Each row was made from one walk, in order. Every step used is in the known rows, and no mark comes twice. Write each row's walk.
(in the rows, 128 means zero)
Known rows
selo/simufe/febil: [ 74 113 136  75 116 125 138  90 112 130  98 136  93 161 170 163  57 161
  91 155 108 120 107 125 153 107 126 101 194  91 154 139 110 122 119  94
 131 162 134 133 103 121]
selo/bobapu/dazig/teger/kibup: [ 81 104 143 104 128 145  75 133  96 107 210 124  88 146 186 163  66 168
 102 147  79  98 110 128 131  49  61 177 116 107 135  88 143 132  74 136
 102  78 204  98  82 135]
bobapu/vare: [109  86 123 107 131 137 118 128 134 123 122 136  92 150 174 142  89 134
 102 114 121 117 111 158 163 100 124 122 140 126 116 143  94 129  94  83
 117 156 146 116  79 129]
simufe/febil/teger/kibup: [ 63  68 153  73 128 142 129  85  87  92 145 189 102 112 142 181  43 182
 127 188  99 122  99 104 136  50  66 103 145 114 174 111 156 147 138  86
 121 130 194  93  87  94]
rosig/simufe/selo/bobapu/tise: [ 52 169 114 105  87 138  80 188 134 133 119  96 112 144 174 122  86 131
 164 127 180 101 155 146 129 145 130 148 151 115  68 140  77 109 126 143
 135 122 114 151 119 101]
simufe/dazig: [ 86 102 156  94  93 135  97 124 111 101 118 142 111 148 139 169 110 146
  91 120  93 127 134 143 142  98 127 113 146  94 155 125 121 105 123  92
 134 142 160 146  68 149]
rosig/simufe/vare/bobapu/dazig/teger: [ 71 170 141  96  74 155  63 160 132 159 209  83 109 152 143  97 135 111
 112 126 158  97 119 170 152  63 112 191 106 143 146  97 113 129 104 164
 125  97 185 163  89 162]
tipem/teger: [105  95 126  94 154 138 146 150 119  84 105 152 120 138 145 184  74 160
  97 109  83 114 128 128 154 106 103 114 113 126 140 149  94  99 131  90
  90 139 169  92  97 111]
tipem/teger/kibup: [112  78 127  92 185 131 139 129  82  70 129 172 122 114 144 190  61 179
 118 109  71  87 116  99 126  92  81 117 109 131 145 146 107 127 137  90
  88 143 194  68 106  87]
rosig/bobapu/dazig: [ 90 106 105  96  79 125 102 165 150 143 165  82  75 162 197 139  94 117
  77 131 119 112 120 146 161  81 126 159 140 113 104 118 122 129 107 118
 131 145 161 126  82 132]
teger/kibup: [108  74 139  94 153 121 122 108  79  83 128 162 130 107 164 168  65 168
 113 119  73  87 106 107 129  96 103 131 136 114 139 135 117 131 124  75
 113 143 173  99 104 104]
simufe/febil/teger/tipem: [ 75  72 163  86 122 160 138 103  86  96 133 152 109 122 157 154  22 150
 133 165 116 146 103  96 166  51  60 105 139 115 145 121 140 146 126  85
 119 120 176 110  73 108]
tise/bobapu: [ 99  58 135  87 124 141 139 133 119 121  70 124 114 146 180 160  79 176
 119 136  89 107 118 154 146 120 126 104 134  97  90 130 112 109 109  77
 115 125 144 119 113 100]
simufe/vare/bobapu/dazig/teger/kibup: [101 135 166 104 103 164  41 138 107 119 214 103  99 123 156 130 122 146
 109 138 124  82 128 122 126  49  60 186  94 150 174  98 133 142  98 147
 109  76 216 137  84 149]
selo/simufe/dazig/bobapu: [ 45 140 159  74  87 127  92 125  96 126 126  91  97 183 132 130 110 122
 100 104 116 139 119 138 141 141 125 134 154 107 142 143 149 110 119 127
 137 165 171 141 122 142]
natul/teger: [133  77 135  97 146 112 119 121  97  85  88 145 108 100 172 174  86 146
  87 106  83 128 107 113 142  94 100 114 111 125 130 141  89  99 140 100
 112 151 185 125  96 131]
dazig/teger/kibup: [ 94  73 175  99 167 143 111 107  88  70 169 164 140 106 152 170  59 177
 123 134  59 112 102 110 127  73  76 147  97 120 169 107 122 132  96  92
 109 106 190  95  91 133]
rosig/bobapu: [ 96  97 128  81  92 127 124 151 141 104 135  97 124 139 187 158  88 136
  92 120 111 120 137 133 141 105 130 154 135 114 107 134 106 115 117 105
 133 151 133 114  99 118]
bobapu/vare/simufe/muso: [111 131 102 105  94 129 121 135 126 138 111 118  90 144 176  96 132  99
 167  77 174 132  92 184 117 121 133 144 168 154 107 148  62 155 104 108
 120 164 145 128 124 127]
teger/tipem: [123  75 148 110 148 141 129 128  80  89 120 130 136 117 177 143  43 133
 118  93  93 111 109  98 159  99  95 136 130 117 112 142 103 129 114  75
 114 132 157 115  86 118]
muso/simufe/dazig/teger: [ 88 131 173  96  93 163  89 148 104  95 160 148 117 136 111 136 145 167
 112 149  97 163 122 124 146  77 121 134 115  73 173  78 113 115  88 121
 138  92 168 162  59 203]
muso/simufe/febil/teger/kibup: [ 79  98 135  75 113 148 132 107  71  92 144 196  97 104 123 152  83 194
 138 198 116 135  92  87 138  52  87 110 157  89 164  90 142 154 132  95
 130 117 187 111  84 120]
dazig/teger/tipem: [106  76 184 115 163 164 117 128  85  79 161 128 151 114 167 139  39 147
 127 112  77 137 105 102 160  74  67 148  91 122 143 116 110 130  87  94
 106  97 175 110  76 149]
rosig/bobapu/vare/simufe/dazig/teger: [ 72 150 146  77  70 160  94 136 160 138 206  86  66 165 144 121 146 105
 134 123 162 174 129 185 111  69 111 155 118 112 138 106 102 159  81 171
 139 126 169 138  77 155]
bobapu/dazig/teger: [ 77  95 149 118 124 147  94 140 137 127 180 129  88 154 169 144  77 140
  87 146  78 125  95 149 178  63  97 144 104 114 159  93 127 119  79 107
 108 100 194 129  67 172]
rosig/bobapu/vare/simufe: [ 98 135  95  79  84 130 133 143 161 146 153  87  71 152 181 114 117  95
 124 101 168 137 113 173 126 106 139 154 153 125  91 142  77 156 105 136
 130 163 140 113 110 107]
febil/teger/kibup: [ 69  63 149  93 142 136 132 116  78  79 138 190 127 106 156 158  53 162
 139 151  86 116 104 121 126  80  68 128 115 124 150 132 134 127 130  70
 109 114 199  80  95  99]
febil/simufe/dazig/teger: [ 98 103 202 102  83 168  91 132  96  58 158 137 130 160  99 175  87 157
  82 114  66 120 127 141 160  79  95 130 116 115 187  87 152 109 103 106
  98 130 164 151  81 156]
selo/simufe/vare/bobapu/tise: [ 76 164 150  97  81 138  70 173 158 134 105  90 100 144 174 103 114 121
 123 114 171 108 160 130 119 157  98 153 130 141 109 170  76 101 129 133
 131 106 147 167 129 109]
tise/bobapu/vare/simufe: [103  95  99  81 113 146 147 125 137 163  88 112  65 161 178 117 106 138
 152 117 146 121  92 193 130 123 138 106 155 109  71 141  85 152 100 110
 113 134 153 120 128  88]
muso/simufe: [116 118 123 100 107 134 130 154 102 101 106 152 119 125 148 133 119 157
 103 125 101 126 108 118 162 113 150 134 154  86 125 116  89 110 111  84
 126 129 141 142  91 155]
tise/bobapu/rosig/simufe: [ 77  87  87  77 119 141 133 140 119 178 102 128 103 160 155 114  81 156
 148 136 130  96  90 190 159 115 158 104 142 109  34 120  85 147  98 114
 127 157 158 127 131  71]
tise/bobapu/dazig: [ 92  66 109 101 109 140 115 145 130 160 102 107  68 168 191 141  81 157
 104 149  98  98  98 165 165  96 125 107 140  94  85 113 129 126 100  93
 116 118 175 128  97 115]
rosig/simufe/vare/bobapu: [ 94 163 127  76  73 134  95 148 116 129 140  98 144 129 141 118 134 119
 116  98 168  82 138 156 135 110 141 174 139 142 123 141  90 112 143 133
 132 138 137 157 116 120]
rosig/simufe: [ 82 106 113  90 121 113 144 133 108 124 123 146 141 137 151 138  74 135
 115 104 108 102  98 156 158 112 151 137 147 105 112 133  97 119 132  91
 128 163 142 125 105 114]
simufe/vare: [ 99 112 151 114  85 139 106 138 112 102 102 136 126 131 164 135 119 141
 108  95 121  93 139 126 144 116 134 128 152 132 160 144  88 101 113  94
 120 132 139 142  95 147]
vare/simufe: [ 92 126 123  86 108 121 147 125 121 114 105 144 106 132 153 144  97 122
 112  98 104 123  98 150 137 126 142 130 163 108 137 139  87 121 132  95
 115 136 155 131 122 117]
muso/simufe/rosig/bobapu/dazig: [111 150  83  95  36 148  82 192 128 160 157  86  57 154 170  84 170 121
 120 135 161 130 143 131 135  90 145 184 156 107  88 112 113 131  84 141
 156 126 146 147  85 178]
tise/bobapu/dazig/teger: [ 80  67 147 107 123 162 105 143 140 151 144 108  80 166 183 141  79 168
 112 166  82 123  98 169 164  71  97 121 101  99 114  88 136 127  71 110
 109  81 193 125  89 143]

Which walk is each row?
[ 79 130 122 103  87 122 121 142  98 126 121 133 140 137 146 110 115 126
 133  82 147  87 120 146 140 117 159 140 156 128 135 139  78 113 127 110
 132 154 136 144 111 135]  rosig/simufe/vare
[ 89 149  96  61 106 140  94 144 132 157 154 114 119 141 134 131  99 123
 103 129 145  97 111 182 166 101 144 159 131 135  65 124  86 142 120 130
 126 160 163 140 117  84]  vare/bobapu/rosig/simufe
[ 80 101 137  94  93 121 102 184 188 114 136  95 102 134 185 142  78 131
 111 121 128 139 148 124 136 126 108 147 109 118  81 138  96 118 121 120
 142 134 144 128 103  97]  rosig/bobapu/tise
[110 142  90  87  63 131 121 157 151 143 144  73  85 148 196  90 146  85
 170  79 198 140 112 183 102 114 134 175 162 157  82 146  64 166 100 138
 137 174 127 119 130 117]  rosig/bobapu/vare/simufe/muso
[105 129 118  86  94 137  78 151 145 140 154  92  82 150 175 154  99 123
  58 143 114  97 120 157 170  80 108 160 130 123 115 118 131 118 125 110
 115 120 179 141  80 130]  vare/bobapu/dazig
[108 124 129  78  95 137 129 119 111 111 112 149  97 130 136 157 109 177
  88 164 113 127 105 103 170  86 147 108 183  74 151  96 111 132 116  99
 138 142 132 151  82 151]  muso/simufe/febil
[154  66 146 107 170 127 118 118  57  74 103 128 117  85 185 151  49 131
 115  84  91 127 100  78 147  80  67 120 100 131 107 149  86 125 136  99
 108 140 195 120  92 120]  natul/teger/tipem
[ 60 103 182  91 144 148  96  96  64  96 169 154 114 143 139 148  81 170
 133 141  78 127 108 119  99  84  71 131 123  93 178 122 128 133  97 119
 125 113 198 118  86 150]  selo/simufe/dazig/teger/kibup
[ 72 114 118  67 107 117 142 100 116 135 129 142 115 139 138 163  64 154
 104 140 121 108  95 141 165  83 148 112 178  97 137 114 117 138 138 105
 141 180 139 138  96 111]  rosig/simufe/febil
[ 86 121 107 102  85 129  92 156 127 131 146 103  73 172 198 160  83 138
  69 129 103  94 123 157 162  87 113 159 160 100 100 116 123 105  99 118
 113 112 160 126  83 129]  selo/bobapu/dazig
[104  96 110  90 100 136 113 147 158 129 152  89  89 153 194 137  99 120
 103 119 146 125 132 159 148  92 125 150 133 128  90 140  96 140  91 115
 131 167 132 106  86 119]  rosig/bobapu/vare
[ 80 155 115  79  55 129 100 182 177 143 125  89  72 130 163  98 132 103
 164  99 174 154 159 143  84 149 120 167 132 137  75 156  86 131 115 155
 153 123 149 141 137 104]  vare/simufe/rosig/bobapu/tise
[ 83 156 112 101  88 172  67 156 111 126 114 106  92 157 178 146 109 139
 124 149 153  89 162 156 150 116 131 136 173 131  92 132  69 115  80 130
 114 128 121 142 104 121]  simufe/selo/bobapu/rosig
[ 77 148  79  89  73 134  92 164 107 146 136 110 124 157 174 106 108 125
 159  96 169 104 115 189 135 113 142 172 169 146  40 127  65 139  91 141
 130 162 133 129 139  96]  selo/bobapu/rosig/simufe/muso
[ 93 162 124 101  99 146 121 133 104 121  92 124 104 130 155 131 117 117
 148 118 143 107 124 145 129 137 151 121 179 115 154 143  72 120 133 104
 117 135 129 149 119 137]  vare/simufe/selo
[ 94 122 101  94  55 141  81 168 138 156 155  80  65 161 185 114 129 112
 110 124 144 113 150 148 131  87 124 176 144 132  98 134 126 125  91 132
 146 139 155 129  86 151]  simufe/rosig/bobapu/dazig
[ 62 143 100  87  83 123  89 158 108 156 149  89 126 149 133  81 121 101
 163  76 167 119  86 175 160 134 151 166 144 176  67 125 104 159 102 141
 137 203 165 127 163 103]  dazig/bobapu/rosig/simufe/muso
[ 56 106 138  60 113 136 151  78  88 106 143 186  82 111 129 161  60 155
 149 173 120 133  82 122 114  64  81 107 167 112 176 114 139 164 150 108
 119 126 203 101 115  82]  vare/simufe/febil/teger/kibup
[ 86 121 110  89  98 147  94 147 127 123 126 124  93 160 176 158  86 149
  88 127 114 101 135 162 157 104 124 141 155 120  75 126  85 116  81 122
 112 130 148 121 107 102]  selo/bobapu/rosig
[ 96 144 164  99  75 143  59 179 170 113 120  95 112 119 159 130 126 127
 106 112 161 105 169 126 131 134  98 153 107 152 117 146  90 103 133 131
 132 103 152 167 108 111]  simufe/vare/bobapu/tise
[ 58 109 160  98 108 117  89 172 164 116 128  96 104 130 148 134  81 128
 104 101 113 139 123 116 164 152 105 136 100 139 102 136 140 113 122 115
 129 140 178 129 133 102]  dazig/bobapu/tise
[ 98 113 174  95 121 159  83 126  64  76 182 166 120 112 110 144 132 187
 135 151  87 139 114 100 117  62  96 139 113  78 176  77 127 142  94 121
 134  94 195 137  65 182]  muso/simufe/dazig/teger/kibup
[120 133 118  98  82 150 108 155  92 114  97 149 107 123 136 110 156 151
 134 118 129 128 140 120 131 122 144 151 156 108 120 132  94 107  94  97
 143 122 132 146  94 175]  muso/simufe/rosig
[109 150 134  85  71 164  59 152 137 132 131 104 105 137 147 129 145 127
  95 119 161  86 151 156 151 108 127 148 134 162 115 136  74 122 102 133
 120 129 157 156 108 116]  simufe/vare/bobapu/rosig
[ 81 141 142  79  79 131 116 119 114 116 116 140  92 148 126 149 130 122
 113 103 115 137 116 158 122 112 140 117 169  90 155 128 104 122 137 115
 131 137 168 155  96 137]  vare/simufe/dazig
[ 98 124 149  84 110 134  77 171 179 112 124 104 111 119 161 158  84 141
  90 135 124 122 146 134 146 128  90 150  96 128  91 139 110 108 137 110
 126 111 163 144 103  93]  vare/bobapu/tise
[ 47 172 105  88  97 150  82 152  99 163 145  84 111 152 120  94 117 103
 155 114 176  98 111 160 176 137 167 138 150 155  91 127 101 148 106 144
 133 190 152 145 142 111]  dazig/bobapu/rosig/simufe/selo
[ 82 188 116  90  73 149 106 146 104 115 101  97  99 147 177 144 119 123
 142 117 155 103 148 154 111 136 138 148 191 109 126 142  71 107 119 133
 111 114 112 145 125 125]  vare/simufe/selo/bobapu
[101 144 115  94  53 143  83 209 159 131 125 100  88 122 158  88 156 135
 153 126 171 153 169 109 110 136 127 172 123 116  64 133  91 123  97 142
 166 115 129 151 108 145]  muso/simufe/rosig/bobapu/tise
[ 46 123 135  63  82 139 155 100 129 122 121 168  80 136 131 157  73 140
 127 169 130 156  93 149 143  78 105 100 172 106 172 115 125 137 143 105
 123 123 177 126 105 107]  vare/simufe/febil/teger
[ 93 130 111  75 102 135 135  89 143 150 129 130  49 153 149 146  96 128
 111 135 155 129  91 160 150  89 137 101 191 112 143 126  97 163 114 119
 127 169 150 136  94 112]  bobapu/vare/simufe/febil
[122 180 112 104  46 154  59 185 122 146 152  93  77 144 153  95 183 124
  91 132 170  95 133 131 159  89 139 171 151 118 133 108 100 121 112 140
 130  98 162 180  83 172]  muso/simufe/vare/bobapu/dazig
[ 69 150 124  61  87 131 119  97 144 158 150  84  47 159 130 134 111 111
 110 115 165 142  86 151 160 107 135 118 176 132 139 120 139 172 111 146
 129 184 166 129 131 103]  dazig/bobapu/vare/simufe/febil
[115 140 132 115  74 144 108 163  96 105 103 142 121 123 144 105 161 151
 119 104 141 106 131 113 146 120 154 135 165 109 153 124  71 107 106 106
 133 117 130 162  96 173]  muso/simufe/vare
[ 50 100 115  78 119 163 131 111  83 150 163 159  98 136 129 109  25 127
 165 165 159 135  77 138 185  43  91 105 148 127  90 109 111 183 117 120
 132 153 190 118  89  78]  bobapu/rosig/simufe/febil/teger/tipem
[ 68 156 143 124  88 177  55 164 119 128 173  85  81 168 192 145 102 140
 116 164 128 107 147 149 152  72  94 161 137 115 145  98 114 105  68 144
 105  76 152 143  71 178]  simufe/selo/bobapu/dazig/teger
[ 72 138 156  94  99 162  97 113 134 128 176 128  72 160 124 124 135 119
 133 119 137 164 107 182 128  78 110 125 126 109 164 106  99 150  84 144
 121 115 184 145  72 165]  bobapu/vare/simufe/dazig/teger
[100  56 156 115 150 175 106 144  98 141 158  90  87 151 192 116  43 155
 143 144  89 122  87 131 168  58  63 131  90 103  92  96 135 152  69 115
 105  72 199 117  81 133]  tise/bobapu/dazig/teger/tipem
[ 78 128 141 110  94 131 118 131  93 121  87 129 116 157 177 111 109 132
 119  94 132  95 129 132 130 140 132 129 174 125 153 165  72  98 109 103
 126 136 134 141 119 146]  selo/simufe/vare
[113 142 154  85  75 149  79 145 127 103 118  99 131 125 159 143 137 132
  90 109 144  88 158 136 134 113 117 162 134 146 146 143  97  98 128 115
 119 117 141 153 104 132]  simufe/vare/bobapu
[127 139  88  88  59 159  95 178 130 146 142  94  73 145 167  79 177 124
 148 122 187 143 155 144 119 102 143 175 148 124  72 137  85 142  69 138
 156 146 117 130  88 164]  muso/simufe/rosig/bobapu/vare
[113 174 142  98  59 149  61 203 154 117 121 102 104 111 145  97 169 136
 120 124 179 119 161 110 133 135 120 158 118 128 107 126  76 109 127 140
 141  88 145 186 109 137]  muso/simufe/vare/bobapu/tise
[ 85 118 132  92  67 138  79 187 176 126 126  91  92 131 177 119 116 127
 140 114 155 140 178 124 107 134 105 164 114 140  74 154 103 114 103 130
 154 128 137 132 110 117]  simufe/rosig/bobapu/tise
[106 142 100  93  89 147 113 126 125 153 114 129  63 147 152  97 141 103
 157  88 166 127 123 177 111 121 133 142 163 142 111 159  81 142  91 119
 126 146 149 125 111 137]  bobapu/vare/simufe/rosig
[100 125 106  95 116 131 137 121 137 139 123 134  76 148 161 123 104 109
 123  97 141 124  91 178 143 115 139 125 161 124 117 146  75 146 107 104
 113 151 156 123 106 118]  bobapu/vare/simufe
[ 99 162 105 109 106 154 110 129 122 145 110 116  74 146 164 109 129 102
 162 113 181 111 117 168 133 125 148 118 178 132 132 151  62 144 108 113
 116 153 127 142 101 135]  bobapu/vare/simufe/selo
[ 65 164  93  94  63 142  88 161 109 149 141 113 111 161 155 103 122 129
 133  94 175  79 138 173 144 113 154 152 173 140  76 133  59 123  90 160
 127 142 136 147 123 104]  selo/bobapu/rosig/simufe/vare
[ 79 166  86 101  96 152  90 155 105 150 136  93 102 165 183 115 107 119
 157 121 196  87 140 181 138 111 146 151 177 127  79 143  73 131  98 139
 124 155  99 133  99 121]  rosig/simufe/selo/bobapu/vare
[ 98  86 164 130 150 162  96 138  96 119 190 113 102 140 177 121  43 124
 116 124  88 126  86 115 181  50  66 153  96 118 137  98 125 144  76 109
 104  89 203 122  59 159]  bobapu/dazig/teger/tipem
[ 86 122 127  93 103 137 115 128  92 132  81 136 105 155 167 114 104 134
 133 109 118 117 139 141 114 143 123 142 168 122 123 176  95  97  96  94
 128 143 135 125 118 147]  selo/simufe/rosig
[112 103 166  99  69 145  99 134  87  69 113 134 119 164 110 174  88 146
  71  97  81  93 130 139 160 101 124 116 157 111 158 115 145 107 132  89
 106 168 145 154  90 126]  febil/simufe/dazig
[ 89 160  84  83  38 134  99 163 143 174 155  78  43 162 174  94 145  86
 130 105 163 125 132 166 109 101 136 178 164 129 100 134 107 141 103 152
 143 135 164 136 114 138]  vare/simufe/rosig/bobapu/dazig
[ 69 118 148  87  84 140  70 130 128 132 157  84  76 171 132 132 133 113
 100 102 142 138 125 156 158 107 123 129 127 129 130 129 153 138  99 131
 136 175 175 133  90 143]  simufe/dazig/bobapu/vare
[ 55  88 153  84 131 158 150  99  71 115 122 147  99 145 171 131   9 141
 145 168 128 146  91 102 155  74  59 105 162 107 140 144 125 145 127  91
 123 125 170 109  93 106]  selo/simufe/febil/teger/tipem
